Every row comes from one small tree of marks. Brackets hold a mark, then the marks that hang from it, in the order of their numbers. Every link used is in the known rows. Which tree was each row made from?
In the rows, 128 means zero.
Known rows
[K956 [K731 K88] K771]: [133 102 137 152 112 143 137 157 128 116 146 162 165  89 106 144 102 144
  95 156 147 174 116 105 103]
[K731 K956]: [129 134 136 145 144  94 188 140 143 108 151 137 165  71 105 128 116 136
  84 152 103 184  88  95  71]
[K194 [K771 K956]]: [125 153 147 119 150 153 164 176 125  76 114 139 178  98 139 198  74 138
 113 117 136 173 150 114  64]
[K361 K194 K702]: [107 122 122 148 142 108 160 149 171 131 149 122 215 103 128 156 118 181
 119 131 125 202 145 153  76]
[K194 [K771 [K956 K731]]]: [124 131 135 143 147 158 172 177 117  67 121 143 172  94 123 205  77 118
  94 124 155 172 152 108  76]
[K88 [K731 K275 [K956 [K771 K194]]]]: [161 146 137 115 121 142 130 136 156 152 157 133 155  70  97 122 102 134
 141 144 158 171  92  72 102]
[K731 [K88 K275] [K956 K771]]: [152 125 149 130  92 139 133 118 159 148 160 144 159  80 122 136 110 159
 111 138 134 162  89  78  99]
[K731 K88 K275 [K956 K771]]: [145 124 144 131  99 149 124 122 150 141 172 151 156  75 112 136  95 160
 104 147 138 179  93  77 103]
[K361 K702 K956]: [110 108 145 139 164 118 141 144 140 106 143 125 172 108 158 159 102 184
 114 150 108 209 137 148  77]
[K956 [K731 K88 K275] K771]: [135  96 135 143  93 167 121 139 139 125 173 163 163  88 122 160  96 156
  92 156 166 176 123  89 117]
[K275 K88 [K731 [K956 K771]]]: [152 160 145 117  96 131 133 105 134 162 149 143 159  67 106 111  85 151
 104 147 116 189 100  71  94]
[K490 K956]: [119 140 145 140 145 108 182 163 125  88 149 147 190  80 123 125 124 133
  90 138 109 168 125 129  51]
[K361 K702 [K956 K731]]: [108  87 134 165 159 124 150 145 131  97 151 129 167 104 141 166 105 163
  96 156 126 206 140 141  89]
[K361 K702 [K956 K731 K771]]: [122 100 150 167 155 130 121 160 127 101 131 128 155 112 126 140 102 162
 118 151 127 192 135 148  90]
[K771 [K956 [K731 K275]]]: [128 111 136 153 130 171 164 151 134  78 157 158 166  99 129 186  87 134
  79 137 163 174 137  92  84]
[K88 K731]: [131 120 129 128 128 115 173 137 152 121 155 138 186  84 143 159 120 161
 100 145 128 182 116 102  89]
[K490 [K956 K731 [K771 K194]]]: [137 143 147 146 150 129 151 198 106  93 126 152 171  81  69  97 116  91
 124 145 148 153 125 126  63]
[K731 K88 K275]: [123 104 130 115 103 155 142 122 151 130 185 159 179  84 155 179  96 177
  88 154 145 193 125  88 104]
[K771 K194 [K956 [K731 K88 K275]]]: [133 104 125 124 124 204 135 153 129 110 162 170 169  93 114 195  69 127
 108 144 197 182 142  78 100]
[K702 [K361 [K956 K731 K771]]]: [127 101 178 167 152 130 140 173 129 102 130 123 154 127 118 141  96 145
 117 148 122 191 135 113  91]
[K702 [K361 K194 [K956 K771]]]: [135 129 184 147 148 130 125 183 157 130 117 111 180 144 124 145 101 169
 147 115 114 199 162 125  82]
[K731 K275 K956]: [131 128 135 137 124 117 172 122 154 117 176 140 161  70 121 144 109 147
  81 153 122 187  95  79  85]
[K275 K731]: [130 140 133 122 120 122 167 126 141 124 162 142 177  77 140 144 102 161
  91 155 118 191 119 100  84]
[K88 K275 [K731 K956]]: [149 121 130 132 104 118 178  98 175 144 178 126 174  70 141 157 131 154
  96 133 134 168  91  69  98]
[K702 [K361 K194 [K956 K731 K771]]]: [133 107 173 172 144 136 133 184 149 121 125 116 175 140 106 152 106 149
 128 121 133 196 164 119  95]
[K702 K361]: [107 116 156 143 146 102 186 152 154 114 152 123 191 105 132 145 103 158
 106 156 108 196 116 112  73]
[K194 K771]: [119 142 137 113 140 119 170 165 134  98 133 132 180  82 142 179  97 146
 104 141 122 185 138 114  80]

Write each row's tree
[153 140 141 122 103 125 139 116 145 158 143 139 168  72 110 126 102 150
 112 136 126 179  97  73  99] => [K275 [K88 [K731 [K956 K771]]]]
[142  97 140 143  86 159 132 135 147 131 160 157 165  94 131 160 113 154
  99 146 161 160 119  90 113] => [K956 [K731 [K88 K275]] K771]
[147 141 134 126  96 125 172  88 164 148 184 129 165  65 138 142 114 156
  87 145 124 177  94  68  92] => [K88 [K275 [K731 K956]]]
[148 158 149 127 153 110 149 174 133 123 118 139 150  75  68  92 103 113
 136 154 123 171  86  99  71] => [K731 [K956 [K771 K194]]]
[131 127 133 141 163 156 169 187 118  80 120 157 166  97  91 160  86 101
 112 143 163 173 132 103  69] => [K771 K194 [K956 K731]]
[161 155 150 129  91 131 144 104 159 152 163 129 153  73 123 116 109 154
 110 140 125 162  89  75  93] => [K88 [K275 [K731 [K956 K771]]]]
[140 110 146 151  89 159 136 141 132 118 168 158 179  85 123 141 123 136
  98 129 159 144 128 106  92] => [K490 [K956 [K731 [K88 K275]] K771]]
[141 125 137 109 107 169 116 154 127 142 146 161 158  87 104 143  86 126
 119 161 175 185 137  78 112] => [K956 [K731 [K275 K88]] [K771 K194]]
[158 135 144 110 107 149 124 136 154 159 149 145 156  77 100 126 102 138
 140 145 153 164  91  75  99] => [K731 [K88 K275] [K956 [K771 K194]]]
[132 108 132 126  99 198 148 139 138 103 151 150 178  95 155 238  76 142
  98 115 185 164 157  83 104] => [K194 [K771 [K956 [K731 [K88 K275]]]]]
[113  88 162 163 156 123 170 158 133  99 151 123 165 119 134 167 100 146
  94 153 122 206 139 105  89] => [K702 [K361 [K956 K731]]]
[113  70 155 155 137 147 151 141 134 119 166 134 172 116 140 186  89 160
  94 154 137 212 141  95 107] => [K702 [K361 [K956 [K731 K88]]]]
[114 128 148 159 143 159 175 182 151  99 126 114 209 124 112 217  75 129
 120  98 163 188 180 111  80] => [K702 [K361 [K194 [K771 [K956 K731]]]]]
[131 159 141 124 143 159 157 186 145  94 108 131 200 110 128 208  82 142
 125  90 147 180 179 119  69] => [K361 [K194 [K771 K956]]]
[124 122 161 143 159 125 113 160 136 110 123 125 160 116 143 133  97 183
 137 145 108 193 132 156  78] => [K361 K702 [K956 K771]]
[150 135 141 111 114 157 114 140 144 153 161 152 152  72  91 126  86 139
 133 154 157 180  96  74 102] => [K731 K88 K275 [K956 [K771 K194]]]
[133 122 129 110 123 196 138 149 123 115 146 168 168  94 117 187  66 119
 105 142 188 188 153  69  96] => [K771 K194 [K956 [K731 [K275 K88]]]]
[128 107 145 172 147 137 113 171 146 119 126 122 177 125 113 151 111 167
 130 124 138 197 165 153  94] => [K361 K194 K702 [K956 K731 K771]]
[138 130 141 139 147 129 147 191 122 107 119 151 157  89  79 116 106 109
 125 162 150 169 117 110  86] => [K956 K731 [K771 K194]]
[131 115 143 160 115 144 142 164 112 103 154 162 180  81  98 125 112 127
  94 139 144 158 125 120  80] => [K490 [K956 [K731 K88] K771]]
[133 127 146 138  95 160 130 142 117 117 164 161 175  82 116 133 103 130
  88 137 153 167 143  97  90] => [K490 [K956 [K731 [K275 K88]] K771]]
[129 128 156 148 151 131 105 170 155 128 118 117 181 128 131 144 107 187
 148 118 120 199 161 160  82] => [K361 K194 K702 [K956 K771]]
